What can hang from each mark
k_719: k_314 k_456
k_733: k_634 k_719
k_634: k_254 k_456 k_733
k_456: k_14 k_634 k_719
k_14: k_456
k_314: k_719

Known rows, with every way that one mark hangs from another
{k_733 {k_634 k_254 k_456} k_719}: [ 14.0  17.1  -5.2  21.9  -9.6 -19.4  -1.9 -31.8 -20.6   7.0 -41.0  28.9
 -15.4 -38.4   2.2  54.8  -1.6   1.0  -8.7]
{k_733 {k_634 k_254 {k_456 k_14 {k_719 k_314}}}}: [ -4.8  41.3  23.4   6.7 -23.3 -12.8 -26.6 -40.9  -4.7  20.6 -38.2  44.9
  -1.0 -41.9   6.5  22.8 -16.1   4.2   9.1]
{k_314 {k_719 {k_456 k_14 {k_634 k_254}}}}: [  9.3  23.0  33.7   0.1 -26.5   5.9  12.6 -16.2  20.6   2.5 -12.9   5.5
  -2.8 -13.4   5.1   3.7 -28.7  -9.2  -7.5]
{k_14 {k_456 k_634}}: [ 17.5 -19.5  11.2  22.7 -61.6  -7.9   1.8  -4.2  -1.8  -8.7  58.8  -4.2
 -25.6  10.2  11.8  13.9  19.4   7.3  -3.2]
{k_719 k_314 {k_456 k_14 {k_634 k_254 k_733}}}: [ -1.4  32.4  38.3  -0.3 -36.4  -7.6   3.0 -32.8  25.4   5.4  31.4  18.2
  17.4  17.2  18.4 -17.8  -4.6  -9.1  -4.2]
{k_733 k_634}: [ 16.4   6.4  26.3  33.1 -34.5 -20.8  27.3   4.8  -7.6 -14.0  -8.3   8.7
 -28.6  -0.1  17.2  17.4   2.4  20.5 -10.7]
{k_719 k_314 {k_456 k_14}}: [  9.6  39.1  50.7   7.5 -34.0  -7.1  -8.5 -25.7  14.8  -0.5 -25.2   3.7
  14.4  18.0  26.3 -20.1  -5.1   9.0  -1.3]
{k_14 {k_456 k_634 k_719}}: [ 20.7  -9.9   4.1  10.9 -48.6  -9.4   7.8  -8.0 -11.7 -10.0  32.1  12.9
 -16.1 -18.5  11.3  25.1   7.8  -0.5   1.0]
{k_14 {k_456 {k_634 k_733} {k_719 k_314}}}: [ 12.3   3.3   5.3  -8.5 -35.4 -17.1   2.0 -19.8 -10.5   4.1  49.0  36.3
  -5.4  -3.5  21.7   8.2  16.4 -13.5   2.4]
{k_634 k_254 {k_456 k_14 {k_719 k_314}} k_733}: [ 12.1  70.2  44.0  -3.1  38.0  -8.8 -44.0 -56.1   0.6   3.6   7.7  29.2
   9.5 -31.7  13.2 -16.8   2.4 -23.3  -5.9]
{k_719 k_314 {k_456 k_14 k_634}}: [ -2.9  22.4  31.4   4.1 -74.3 -10.5  10.1 -12.3  19.5   3.6   1.0   7.4
   8.5  22.2  20.2  -7.8  -5.7   8.5   6.1]
{k_733 {k_634 k_254} {k_719 k_314}}: [ 15.0   7.0  17.0  18.9 -13.2 -19.8  29.9 -19.2 -15.6  20.8 -58.7  46.5
  -1.2  -5.2  10.8  57.3 -16.9  19.7  -6.3]
{k_456 k_14 {k_634 k_254 k_733} {k_719 k_314}}: [  7.3  43.0  41.2  12.4   1.3 -12.5  21.5 -23.4   8.2   5.6  18.6  31.4
  13.3  -7.9  10.6  -5.1 -15.0  -8.0   0.1]
{k_456 k_14 {k_634 k_254} {k_719 k_314}}: [  6.8  30.2  46.2  16.3 -28.0  -6.3  19.5 -16.4   8.7  12.1 -14.3  25.3
  10.9 -14.0   4.3  18.4 -27.2  10.2   6.8]
{k_634 k_254 k_456 {k_733 {k_719 k_314}}}: [ 26.1  41.9  20.3  -1.4  37.9 -17.2 -31.3 -52.0 -11.6   5.7   2.6  28.8
  -1.9 -13.8  14.0  18.6  14.4 -21.9 -18.2]
{k_733 {k_719 k_314 k_456}}: [ 26.4  19.5  19.4   0.2 -21.0 -16.5  18.5 -21.1 -12.2  -0.2 -59.4  16.6
  10.9   7.1  26.0  26.6  -3.2   3.9 -10.9]
{k_14 {k_456 {k_634 k_254 {k_733 {k_719 k_314}}}}}: [ 15.0  -6.3   2.9   6.5 -21.5 -11.2   1.9 -29.4  -6.4  12.2  52.6  33.9
  -1.7  10.5  11.0  22.6  12.7 -10.8  -6.3]
{k_733 {k_719 {k_456 k_14 {k_634 k_254}}}}: [ 15.7  23.4  12.6  29.1 -28.9  -8.6  33.4 -18.4   4.2  -6.5 -26.7   0.4
  15.7  -9.4   6.1  16.9 -13.2   0.3  -8.4]
{k_733 k_719}: [ 43.9  22.3  26.1  38.3  10.0 -18.7  34.6  -2.6 -20.6 -19.7 -33.9  -4.4
 -13.4   2.3  16.8  22.9   2.1  11.5 -19.0]
{k_634 k_254 k_456}: [ 25.9  25.7  40.9  14.4   5.9  -2.6 -41.0 -39.3   0.0 -13.3  10.8  -9.1
 -23.6 -27.2   1.4  23.0  10.8  -2.4 -17.9]

Rows
[  6.9  24.2   9.0  12.9 -51.8 -17.4  32.9 -13.7   1.9  10.9 -40.4  17.2
  17.7  14.5  21.0  13.6  -9.6   5.9   4.4] : {k_733 {k_719 k_314 {k_456 k_14 k_634}}}
[ 28.8  48.1  31.1  -2.0  48.2 -11.5 -35.6 -47.5 -10.0 -20.5  15.8  14.4
  -9.1 -48.2   9.2   5.2  12.8 -31.7 -23.1] : {k_634 k_254 {k_456 k_719} k_733}
[ -2.3  27.0  13.2  14.1 -28.8 -14.2  20.6 -35.0  -1.7  24.3 -75.0  45.7
  24.0  -8.8  13.4  27.9 -25.4  11.6   1.0] : {k_733 {k_634 k_254} {k_719 k_314 {k_456 k_14}}}
[ -1.8  21.7  41.3   3.8 -59.7  -2.6   1.2 -28.7  25.0  11.6   5.0  12.5
  15.2  11.9  10.8   5.7 -14.2   8.0   1.2] : {k_719 k_314 {k_456 k_14 {k_634 k_254}}}
[  6.3  21.8  36.0  23.4 -49.4  -1.2  13.0 -20.6  22.4 -10.2  12.3 -11.1
   5.5  -2.8   4.3  -2.7 -11.3   2.5  -8.5] : {k_719 {k_456 k_14 {k_634 k_254}}}
[ 16.8  49.2  34.5   9.2  28.0 -11.3   4.4 -43.2   3.4   2.0 -16.0  23.8
  29.1   6.8  19.9 -11.6  -6.1 -15.8 -17.9] : {k_634 k_254 {k_733 {k_719 k_314 {k_456 k_14}}}}
[ 34.9  34.9  27.8  16.0  29.8 -25.8  24.5 -15.2 -16.5 -11.1  -9.3  19.6
  -2.9  21.8  29.8  -1.3  12.5  -6.4 -18.3] : {k_634 {k_733 {k_719 k_314}}}
[  0.9  41.2  19.3  21.9 -13.6 -11.4 -18.5 -36.1  -5.7   3.3 -26.7  26.9
  -7.4 -55.1   1.7  19.0 -12.1   1.7   2.7] : {k_733 {k_634 k_254 {k_456 k_14 k_719}}}
[ 21.7   7.9  11.7  38.1  -1.9 -18.3  40.8 -12.0 -19.5   1.8 -53.3  26.5
  -8.0 -19.1   5.6  49.8 -13.7  16.9 -14.4] : {k_733 {k_634 k_254} k_719}
[ 17.4  11.9  25.2   3.9 -25.5 -11.1  18.6 -24.5  14.0 -22.3  44.5   0.5
  -3.4  -3.4  11.8   4.3   6.7 -17.6 -24.5] : {k_719 {k_456 {k_634 k_254 k_733}}}
[  8.3   0.1  32.6 -12.3 -61.4  -5.6   6.8 -26.4  16.4   5.8   2.3  15.9
   3.3   6.9  11.3  35.4  -8.7   3.4  -7.6] : {k_719 k_314 {k_456 {k_634 k_254}}}
[ -2.4  35.8   7.1  18.4 -19.9 -17.8 -14.6 -39.7 -10.8  32.0 -54.0  44.6
   5.9 -19.1   7.5  34.5 -10.9   9.0   8.0] : {k_733 {k_634 k_254 {k_456 k_14}} {k_719 k_314}}
[  9.9  36.1  30.8  -4.2  -4.0   0.2  13.4 -22.8  19.6  -3.8   9.3  11.5
   0.0  -6.1  10.5 -17.5 -18.8 -24.6 -13.1] : {k_314 {k_719 {k_456 k_14 {k_634 k_254 k_733}}}}
[ 18.4  51.5  55.5  20.2  -1.7 -11.0   7.4 -14.0  -3.9  -2.2 -42.7  15.7
  10.1  -2.9  22.2 -10.8 -16.1  14.0   5.3] : {k_456 k_14 {k_719 k_314}}
[ 11.2  34.4  28.9  31.5  -0.2 -17.0  30.1 -19.0   8.1   6.7  23.6  21.5
  10.9  18.0  10.6  -3.3  -6.0  -2.0  -5.0] : {k_456 k_14 {k_634 k_254 {k_733 {k_719 k_314}}}}
[ 19.6   8.8  19.0 -14.6 -38.5  -5.9  24.1  -3.3   7.5  -6.6 -19.0   4.1
 -19.9  -6.7  15.7  18.7 -14.2 -11.1 -12.7] : {k_314 {k_719 {k_456 k_634}}}
[ 19.0  41.4  42.0   1.9  -7.5   2.0   6.3 -14.0  10.2  -7.4 -32.7  -3.6
  -5.0  -4.6  20.7 -20.7 -19.3  -6.6  -9.4] : {k_314 {k_719 {k_456 k_14}}}
[ 13.8  -9.3   7.1  -4.5 -59.7 -10.2  -0.2 -13.5 -10.6  10.6  18.0  30.6
  -8.3  -5.9  15.5  30.9   3.9   3.0   8.4] : {k_14 {k_456 k_634 {k_719 k_314}}}
[  7.2  23.5  26.3  23.9 -64.0  -9.6  19.9  -7.4  18.4 -18.4   8.4 -14.8
  -0.3   8.1  15.7 -14.7  -0.3   3.5  -3.6] : {k_719 {k_456 k_14 k_634}}
[ 18.1 -11.6  11.2  10.7 -37.7  -2.0   2.3 -22.2  -7.0  -2.7  34.9  16.3
  -9.9 -29.4   1.2  38.1  -2.1  -0.6  -2.8] : {k_14 {k_456 {k_634 k_254} k_719}}
[ 12.5  58.3  36.0   4.4  -7.9 -12.1 -35.9 -33.7  -6.3   4.9 -26.5  15.1
  -1.3 -26.0  17.4  -5.5   0.6  -0.6   8.9] : {k_634 {k_456 k_14 {k_719 k_314}}}
[ 21.8  -6.9  -0.6  22.6 -11.2 -11.4  12.4 -23.6  -8.9  -4.5  62.6  15.7
  -7.7   1.7   7.5  18.2  16.8 -13.6 -12.8] : {k_14 {k_456 {k_634 k_254 {k_733 k_719}}}}
[ 19.8  58.4  32.2  19.7  -2.9 -11.7 -28.1 -26.7  -7.6 -14.4 -16.8  -3.1
  -8.7 -37.4  13.5 -11.7   4.0  -4.1   1.0] : {k_634 {k_456 k_14 k_719}}
[ 11.3  36.3  23.7  -4.9 -16.0  -6.9  20.8 -10.1  15.0  -8.3  10.8   5.0
  -7.1   4.0  21.2 -29.4 -10.6 -23.7  -9.0] : {k_314 {k_719 {k_456 k_14 {k_634 k_733}}}}
[ 23.4  12.4  19.5  13.5  -2.1 -19.7  35.4 -16.5  -3.2   1.4  21.3  26.2
  -1.5  13.2  10.8  29.2   1.1  -6.9 -16.4] : {k_456 {k_634 k_254 {k_733 {k_719 k_314}}}}
[ 22.7   7.3  27.5  -1.4 -20.4  -7.0 -14.9 -25.8 -14.8   4.5  -0.6  26.9
  -3.0 -10.4  21.4  18.1   5.4   4.8   1.5] : {k_14 {k_456 {k_719 k_314}}}
[  4.4  36.1   2.4  35.8  -8.4 -16.2  -4.0 -33.2 -12.7  11.0 -40.4  25.8
  -4.5 -32.9   2.0  28.0  -6.9   5.2  -1.5] : {k_733 {k_634 k_254 {k_456 k_14}} k_719}
